Each row comes from the steps of one walk. Every step used is in the known rows, and no mark comes twice. Write the walk behind each row, first mark first.
Known rows
G N V Z Q U: [-2.33 -0.58  0.98 -3.09 -1.35  2.83 -0.67 -3.02  5.84 -3.17 -1.65 -0.74
 -3.57 -0.86 -3.94  0.61  3.36]
V Z: [-1.87 -1.16  1.61 -3.23 -1.30 -3.29  1.00  0.78  4.97 -3.39 -2.36  2.86
  0.92 -1.40 -2.68 -0.33  1.64]
B N V Z Q U: [-1.06 -3.05  1.59 -1.78 -1.21  2.85 -0.96 -2.17  6.31 -3.55 -2.24 -3.79
 -3.63 -0.88 -4.56  1.22  2.16]
B N V: [-0.49 -1.67  1.09 -1.47 -0.94  0.62  1.00 -0.34  5.18 -1.86 -2.92 -4.78
 -1.12 -3.76 -4.35 -0.04  1.24]
U B N V Z Q: [-0.98 -1.25  0.78 -1.77 -1.58  3.48 -0.73 -2.76  5.18 -3.41 -3.86 -3.21
 -3.90 -3.79 -5.03 -0.33  1.40]
G N: [-1.98  1.61  1.01 -4.48 -1.87  2.23  2.00 -0.26  3.88 -1.53 -2.37 -0.37
  1.22 -1.97 -0.84 -0.27  1.42]
Z Q V: [-1.42 -0.43  1.02 -2.72 -0.19  0.42 -1.50  1.68  3.47 -1.79 -2.50 -4.55
 -2.50 -4.28 -3.10  1.51  2.85]
Q B N V Z: [-0.76 -2.06  2.39 -0.17 -0.56 -1.09 -0.25 -2.51  7.48 -3.43 -1.37  0.78
 -3.53 -3.26 -4.44  0.44  0.43]
B N V Z Q: [-1.12 -1.42  0.78 -1.73 -0.64  2.24 -1.73 -1.28  4.47 -3.60 -3.36 -2.29
 -3.24 -3.78 -4.21  1.04  1.36]
V Z Q N: [-1.20 -1.75  1.78 -1.41 -0.32  2.35 -0.38  0.46  3.39 -3.71 -2.22 -0.74
 -0.84 -1.85 -1.90  0.40  0.48]
Q U Z: [-0.62 -2.33  1.58 -3.71 -2.36 -0.51  2.48 -0.73  5.37 -0.49 -2.60  1.92
  1.19  3.21 -3.72 -0.34  2.05]
B N V Z: [-1.06 -1.78  1.32 -1.41 -0.96 -1.74  0.62 -0.70  6.20 -3.39 -2.65  0.41
 -0.60 -3.31 -5.15  0.25  0.98]
Z N V: [-0.95 -0.84  0.36 -2.54 -0.68  2.98  0.61 -0.48  4.70 -2.29 -3.25 -2.76
 -1.50 -3.62 -4.13 -0.78  3.59]
U B N: [-0.09 -1.56  1.85 -2.76 -2.74  3.79  2.81 -0.89  5.39 -1.84 -3.71 -5.84
  0.38 -1.67 -2.70 -1.19 -0.36]
N V Z: [-1.97 -1.15  0.95 -2.12 -0.68 -4.50  0.36 -0.48  5.68 -3.18 -2.36  2.49
 -1.13 -3.18 -4.93 -0.71  2.76]
U B N V Z: [-0.93 -1.59  1.36 -1.51 -1.84 -0.46  1.59 -2.26  6.88 -3.15 -3.18 -0.53
 -1.19 -3.16 -5.81 -1.11  0.99]
Z Q U B N: [-0.16 -2.67  2.05 -2.80 -2.83  7.19  1.39 -2.40  5.90 -2.21 -3.32 -8.78
 -2.25  0.02 -2.70 -0.30  0.66]
V Z N: [-1.17 -0.97  1.27 -3.49 -1.30  3.04  0.98  0.44  5.07 -3.96 -3.19  2.03
  1.05 -1.29 -2.48  0.02  2.03]

Write each row's walk
[-0.11 -1.85  1.93 -0.22 -0.27  4.24 -1.81 -2.98  5.58 -2.15 -2.10 -6.02
 -6.46 -4.37 -3.18  0.78  0.81]  Z Q B N V
[-0.19 -2.06  2.88 -1.00 -0.83  4.67 -1.69 -2.23  5.83 -3.56 -1.87 -2.51
 -4.57 -2.29 -1.31  1.63 -0.88]  V Z Q B N
[-1.08 -0.74  1.33 -2.73 -0.69  1.41  0.35  1.27  5.91 -3.64 -2.52  1.86
  0.57 -2.94 -4.13  1.16  2.60]  Q V Z N
[ 0.03 -2.04  1.25 -4.02 -2.43  5.55  2.38 -0.86  5.45 -1.46 -3.34  1.20
  1.19  2.71 -3.44 -0.04  2.47]  Q U Z N
[-1.46 -1.23  2.01 -0.92 -0.05  0.53 -2.74 -3.40  5.72 -3.32 -1.36 -0.11
 -7.45 -3.75 -3.00  0.24  2.07]  N V Z Q B
[-1.00 -1.46  0.87 -0.62  0.23  2.24 -0.67 -0.43  3.34 -2.19 -2.42 -4.76
 -3.11 -4.02 -3.70 -0.39  2.16]  Z Q N V
[-1.00 -2.74  1.80 -1.47 -2.15  0.10  1.91 -3.06  8.30 -3.26 -2.39 -1.58
 -1.78 -1.19 -6.25 -0.92  1.67]  Q U B N V Z
[-0.44 -2.42  1.23 -1.57 -1.96  5.39  0.64 -3.53  6.29 -1.96 -3.27 -8.67
 -4.40 -2.19 -5.17 -0.73  2.08]  Z Q U B N V
[-1.33 -1.28  2.59 -1.84 -0.44  1.53 -2.25 -2.37  5.23 -3.52 -1.43  0.25
 -5.79 -2.20 -1.08  0.55  1.21]  V Z Q B
[-0.55 -2.77  2.21 -2.51 -2.81  5.66  1.12 -2.81  6.68 -3.30 -3.16 -5.12
 -2.01  0.23 -3.49 -0.08  0.41]  V Z Q U B N
[-1.64 -2.01  1.24 -2.58 -2.19  1.85  0.35 -3.88  6.65 -2.89 -2.79 -3.34
 -4.59 -0.91 -5.40 -1.69  3.68]  N V Z Q U B
[-0.42 -1.37  0.57 -0.75 -0.37  2.24 -0.09 -1.06  3.21 -1.13 -3.07 -0.94
 -2.28 -2.30 -4.87 -0.32  1.68]  U Z Q N V
[-0.26 -1.81  0.51 -2.63 -1.59  3.70  1.53 -1.99  5.98 -1.18 -3.17  0.51
 -1.08  0.39 -5.90 -0.48  3.74]  Q U Z N V
[ 0.70 -1.82  2.48 -1.40 -1.46  6.25 -0.84 -2.63  4.87 -1.39 -2.76 -2.26
 -3.83 -0.78 -1.65  1.44 -1.18]  U Z Q B N
[-0.32 -1.05  2.08 -2.20 -1.05  3.25 -1.39 -2.68  4.15 -1.12 -2.38  0.59
 -5.08 -0.53 -1.58  0.31  0.87]  U Z Q B
